Known rows, with every step that occurs:
l/g: [-0.13  1.71  0.08  2.88  0.48  0.10 -0.42 -0.48  1.07  0.55  0.02 -2.14
  2.60  1.34 -0.15  2.02 -0.12 -0.48 -0.19 -0.25  2.14  0.03 -2.05 -2.17]
x/n: [ 0.07 -0.13 -0.77  1.26 -0.83 -0.67 -0.19 -0.38  0.36  1.02 -1.47 -1.27
  0.05  1.03 -0.60  2.26  0.14 -0.87  0.33  0.04  1.13 -2.74  0.68 -1.10]
p/x: [-0.60 -0.30 -0.45 -0.59 -0.49 -0.04 -0.68  0.14  1.18  0.67 -0.89 -1.46
 -0.44  0.88  0.75  2.82 -1.83 -1.95 -0.67 -0.22  1.02 -1.09  0.04 -1.35]
p/x/n/e/d/g/q: [-1.34  0.06 -0.73  0.14 -1.92 -0.28 -2.80 -1.40 -0.41  1.49 -0.96 -4.00
 -1.49  0.43 -0.55  3.17 -0.63 -1.86  1.66  0.48  1.10 -3.00  1.36 -0.56]
d/g/n/x: [-3.35  2.58  0.07  1.10 -0.85 -0.95 -4.80 -2.51  0.71  0.57 -1.54 -3.08
  0.20  0.09 -0.67  2.58  0.36 -1.75  3.33 -0.33  0.73 -3.54  0.80 -2.10]
d/e/n/x/p: [-1.19  0.60 -1.25 -2.02 -2.01 -0.30 -4.03 -2.25  1.03  0.11  0.85  0.31
 -1.33 -0.22  1.80  4.97 -0.62 -1.81 -0.84  0.37  0.78 -3.78  3.63 -1.40]
q/g: [-0.97  0.89 -0.14  1.99  0.44  1.07  0.80 -1.70  1.19  1.05 -1.51 -2.00
  0.30  2.02 -0.57  1.22 -1.09 -0.17  0.66  0.08  2.30  0.98 -0.55 -0.85]
d/g/p/x: [-3.21  1.80 -0.57  1.27  0.78 -0.98 -2.70 -0.30  0.76  0.91 -0.44 -4.15
  0.42  1.16 -0.81  0.93 -0.74 -0.32  1.79 -0.21  1.22 -0.38 -2.42 -1.99]
l/g/d/e/n/x: [-2.28  2.96 -0.31  0.74 -1.95  1.33 -2.37 -2.57  0.49  0.27  1.02 -2.65
  1.77 -0.24  0.67  3.69 -0.58 -1.16 -1.05 -0.91  1.45 -3.03 -0.10 -2.05]
d/e: [ 0.01  0.60 -0.61 -1.40  0.99  1.08 -3.27 -1.12  0.82  0.58 -0.10 -2.03
 -0.13  0.98  1.16  2.13 -1.80 -0.16 -1.14 -0.10  0.96  0.10 -0.17 -1.78]
q/g/n/e/d: [-2.40  2.94 -0.46 -0.88  0.59  2.16 -3.39 -4.42  0.64  0.51 -2.37 -3.81
 -0.51 -0.37 -0.45  2.31 -1.61 -0.59  2.28 -0.09  1.73 -0.68  2.68  0.64]
n/g/d: [-1.25  3.83  0.80  2.97  1.44  0.83 -0.96  0.20  0.44  0.58 -1.03 -3.76
 -0.25  0.08 -1.97  0.44  0.32 -0.40 -0.36 -1.07  1.76 -0.53 -0.87 -1.37]
q/g/p: [-2.37  1.59 -0.84  2.12  1.21  0.49  0.53 -1.80  1.26  0.80 -0.97 -3.11
  0.56  1.95 -1.05  0.04 -0.61  1.26  0.64 -0.13  2.75  0.87 -2.25 -0.83]
d/g: [-1.28  1.59  0.61  2.04  0.71 -0.22 -2.29 -0.90  0.50  0.88 -1.03 -2.85
  0.85  1.22 -0.98  1.19 -0.32 -0.52  1.97 -0.24  1.20  0.91 -1.28 -2.03]
x/n/e/d: [ 0.58  0.95 -0.93 -0.01 -0.93  0.59 -2.28 -2.02 -0.37  0.77 -1.00 -2.25
 -0.56 -0.30 -0.89  2.82 -0.39 -1.07  0.57  0.27  1.01 -2.73  3.68  0.77]
l/g/d/e: [-1.58  3.46 -0.15  1.19  1.01  1.88 -2.39 -1.37  0.38  0.89  0.10 -3.76
  2.29  0.32 -0.13  1.69 -0.95  0.33 -0.70 -0.92  1.63  0.54 -2.60 -2.42]
q/g/p/x/n: [-2.60  0.72 -1.84  1.64 -0.79  0.10  0.81 -0.93  1.01  1.37 -1.67 -3.59
 -0.72  1.66 -0.90  1.73 -0.98 -0.34  0.73  0.72  2.20 -2.49 -0.83 -0.63]
e/d/g/p/x: [-3.11  1.98 -0.46  1.64  0.44 -0.32 -2.56 -0.84 -0.10  0.47  0.90 -4.67
  0.70 -0.19  0.32  0.95 -1.97 -0.35  2.32 -0.58  1.11  1.39 -1.40 -1.13]
n/e/d/g/q: [-0.80  1.61  0.37  0.34  0.64  0.29 -3.72 -2.76 -0.29  0.81 -0.02 -4.02
 -0.07  0.48 -1.04  1.34 -0.25 -0.02  1.65 -0.43  1.84  1.16  0.31 -0.52]
g/d/e: [-1.46  2.40 -0.23 -1.07  1.50  1.76 -2.89 -1.79  0.25  0.76 -0.53 -2.89
  0.51  0.03  0.08  1.27 -1.52  0.48 -0.74 -1.31  0.95  0.81 -1.17 -1.65]
x/n/e: [ 0.72  0.67 -0.95 -0.37 -0.75  0.14 -2.14 -1.91  0.33  1.09 -2.15 -1.84
 -1.07  0.67 -1.66  2.80  0.56 -1.08 -0.15  0.58  1.16 -3.93  2.99  0.17]

Rows:
[-1.74  2.32 -0.38 -2.99  1.04  0.75 -4.83 -3.57  0.90  0.27 -2.86 -2.50
 -0.70 -0.50 -0.79  2.71 -0.20 -0.85  0.92 -0.52  1.02 -2.71  2.09 -0.28] : g/n/e
[-2.27  2.58  0.70  1.39 -0.23  1.09 -0.72 -1.23  0.48 -0.22 -0.96 -2.36
 -0.70 -0.39 -0.80  2.38 -0.29 -1.15 -0.72 -1.62  1.45 -1.92  0.25 -0.92] : e/n/g/d
[-0.15  1.03  0.79  3.33  1.34 -0.59  0.09  0.56  0.90  0.70 -0.26 -3.05
 -0.84  1.74 -0.93  0.51  1.06  0.00 -0.71 -0.45  2.76 -0.92 -2.60 -2.23] : n/g/q
[-2.99  1.46 -1.11  2.08 -0.66 -0.84 -2.54 -0.72 -0.49  0.86  0.49 -4.52
  0.39 -0.26 -0.39  1.51 -1.44 -0.61  2.80 -0.09  0.93 -0.90 -0.55 -0.95] : e/d/g/p/x/n
[-1.73  3.54 -0.22  0.00  0.59  1.25 -4.36 -3.35  0.45  0.12 -0.97 -3.82
  1.57 -1.12 -0.12  2.76 -0.67 -0.88  1.25 -0.37  1.63 -1.52  0.97 -0.70] : l/g/n/e/d
[-3.09  2.63  0.08  1.48 -1.11 -0.26 -4.81 -2.72 -0.09  0.16  0.02 -3.54
  0.80 -1.02  0.42  2.46 -0.91 -1.65  3.81 -0.61  0.61 -1.53  1.55 -1.24] : e/d/g/n/x
[-2.05  2.12 -0.54 -0.80  0.64  0.94 -3.39 -1.49  0.73 -0.34  0.51 -3.21
 -1.05  0.34  0.70  2.36 -1.17 -0.23 -1.65 -0.57  1.43 -2.98 -0.37 -1.44] : d/e/n/g/p
[-1.85  3.01 -0.24  0.43  1.12  0.60 -4.85 -2.90 -0.25  0.44  0.19 -4.57
  0.27 -0.21 -1.64  0.80 -0.49  0.37  1.97 -0.24  1.51  0.77  0.87  0.17] : n/e/d/g/p
[-3.08  2.55 -1.23  1.05 -0.61 -0.50 -2.45 -2.82  1.71  0.98 -2.08 -1.56
 -1.03  0.02 -0.48  3.08  0.47 -1.32  2.45  0.75  1.80 -3.25  2.66 -0.96] : q/g/n/x/p
[-2.25  2.38  0.00  1.99  0.73  1.73  0.80 -2.18  0.69  1.12 -1.93 -2.93
  0.67  1.04 -1.57  0.81 -0.94  0.51  1.00 -0.91  2.17  1.84 -1.19 -0.87] : q/g/d
[-2.24  1.55 -0.48 -0.46 -1.11 -0.73 -3.35 -2.67  1.25  0.04 -1.17 -1.45
 -0.10 -0.09  0.14  3.04  0.12 -1.78  1.18 -0.55  0.98 -4.73  1.90 -1.40] : g/n/x
[-1.17  2.30 -0.73  3.57  0.39 -0.96 -0.77  0.52  0.43  0.77 -0.80 -3.59
 -0.84  0.89 -1.97  0.77  1.21 -0.03  0.10  0.32  2.01 -4.40 -0.60 -1.12] : x/n/g/p
[-1.76  2.59 -0.36  2.17  1.18 -0.38 -1.34  1.10  1.16  0.44 -0.15 -4.23
 -1.08  0.71 -0.86  0.90 -0.34 -0.73 -0.81 -0.03  1.96 -2.47 -1.41 -1.36] : n/g/p/x
[-2.53  3.44 -0.91  0.71 -1.46  0.45 -3.33 -2.12  0.65  0.47  0.97 -1.83
  1.14 -0.85  0.39  4.10  0.30 -1.02 -0.50 -0.31  1.50 -2.73  0.71 -2.16] : l/g/d/e/n/x/p
[-1.01 -0.30 -0.20 -0.25 -3.21 -0.41 -0.86 -2.29  1.05 -0.41  0.31  0.52
 -0.11  0.47  0.95  3.99 -0.23 -2.29 -0.68 -0.72  1.13 -4.04  2.82 -0.89] : e/n/x
[-1.67  2.35 -1.11  1.10 -0.37 -0.18 -3.54 -2.46 -0.69  0.88 -0.60 -4.31
 -0.23 -0.20 -1.95  1.43  0.24  0.04  2.27  0.39  1.21 -2.31  1.67  0.31] : x/n/e/d/g/p
[-1.07  0.59  0.13 -0.43  0.05  0.87 -2.40 -1.35  0.67  0.02  0.30 -2.49
 -1.50  1.00  1.27  2.85 -0.81 -0.51 -1.80 -0.68  1.83 -2.69 -0.95 -2.18] : d/e/n/g/q
[-2.03  2.73 -0.58 -0.54  0.19  0.60 -4.73 -2.17 -0.06  0.64  0.17 -4.80
 -0.19 -0.37 -0.78  1.78 -1.45 -0.76  1.55 -0.02  1.22 -0.34  1.33  0.21] : n/e/d/g/p/x
[-1.28  0.17 -0.89 -0.08 -2.61 -1.53 -1.40 -1.81  1.25 -0.05  0.33  1.35
 -0.94 -0.37  0.52  4.51  0.70 -2.20 -0.10  0.02  1.21 -3.96  3.78 -0.90] : e/n/x/p
[-1.54  1.01 -1.84 -1.04 -0.50 -0.60 -1.89 -1.09  0.65  0.98 -1.17 -3.18
 -1.31  0.53 -1.14  2.34 -0.26 -0.61 -0.43  0.41  1.40 -4.64  0.94 -0.07] : g/p/x/n/e
[-2.85  3.35  0.19 -1.14  0.88  0.42 -6.19 -3.53  0.55  0.71 -2.97 -4.08
 -0.51 -0.13 -1.42  2.45  0.05 -0.95  2.87 -0.20  0.76 -1.98  1.32 -1.00] : d/g/n/e
[-3.02  2.03 -0.57 -0.01 -2.14  2.38 -1.20 -3.72  0.66  0.62 -0.53 -2.65
 -0.31  0.50  0.26  3.23 -1.55 -0.83 -0.05 -0.69  1.62 -2.11  1.50 -0.76] : q/g/d/e/n/x
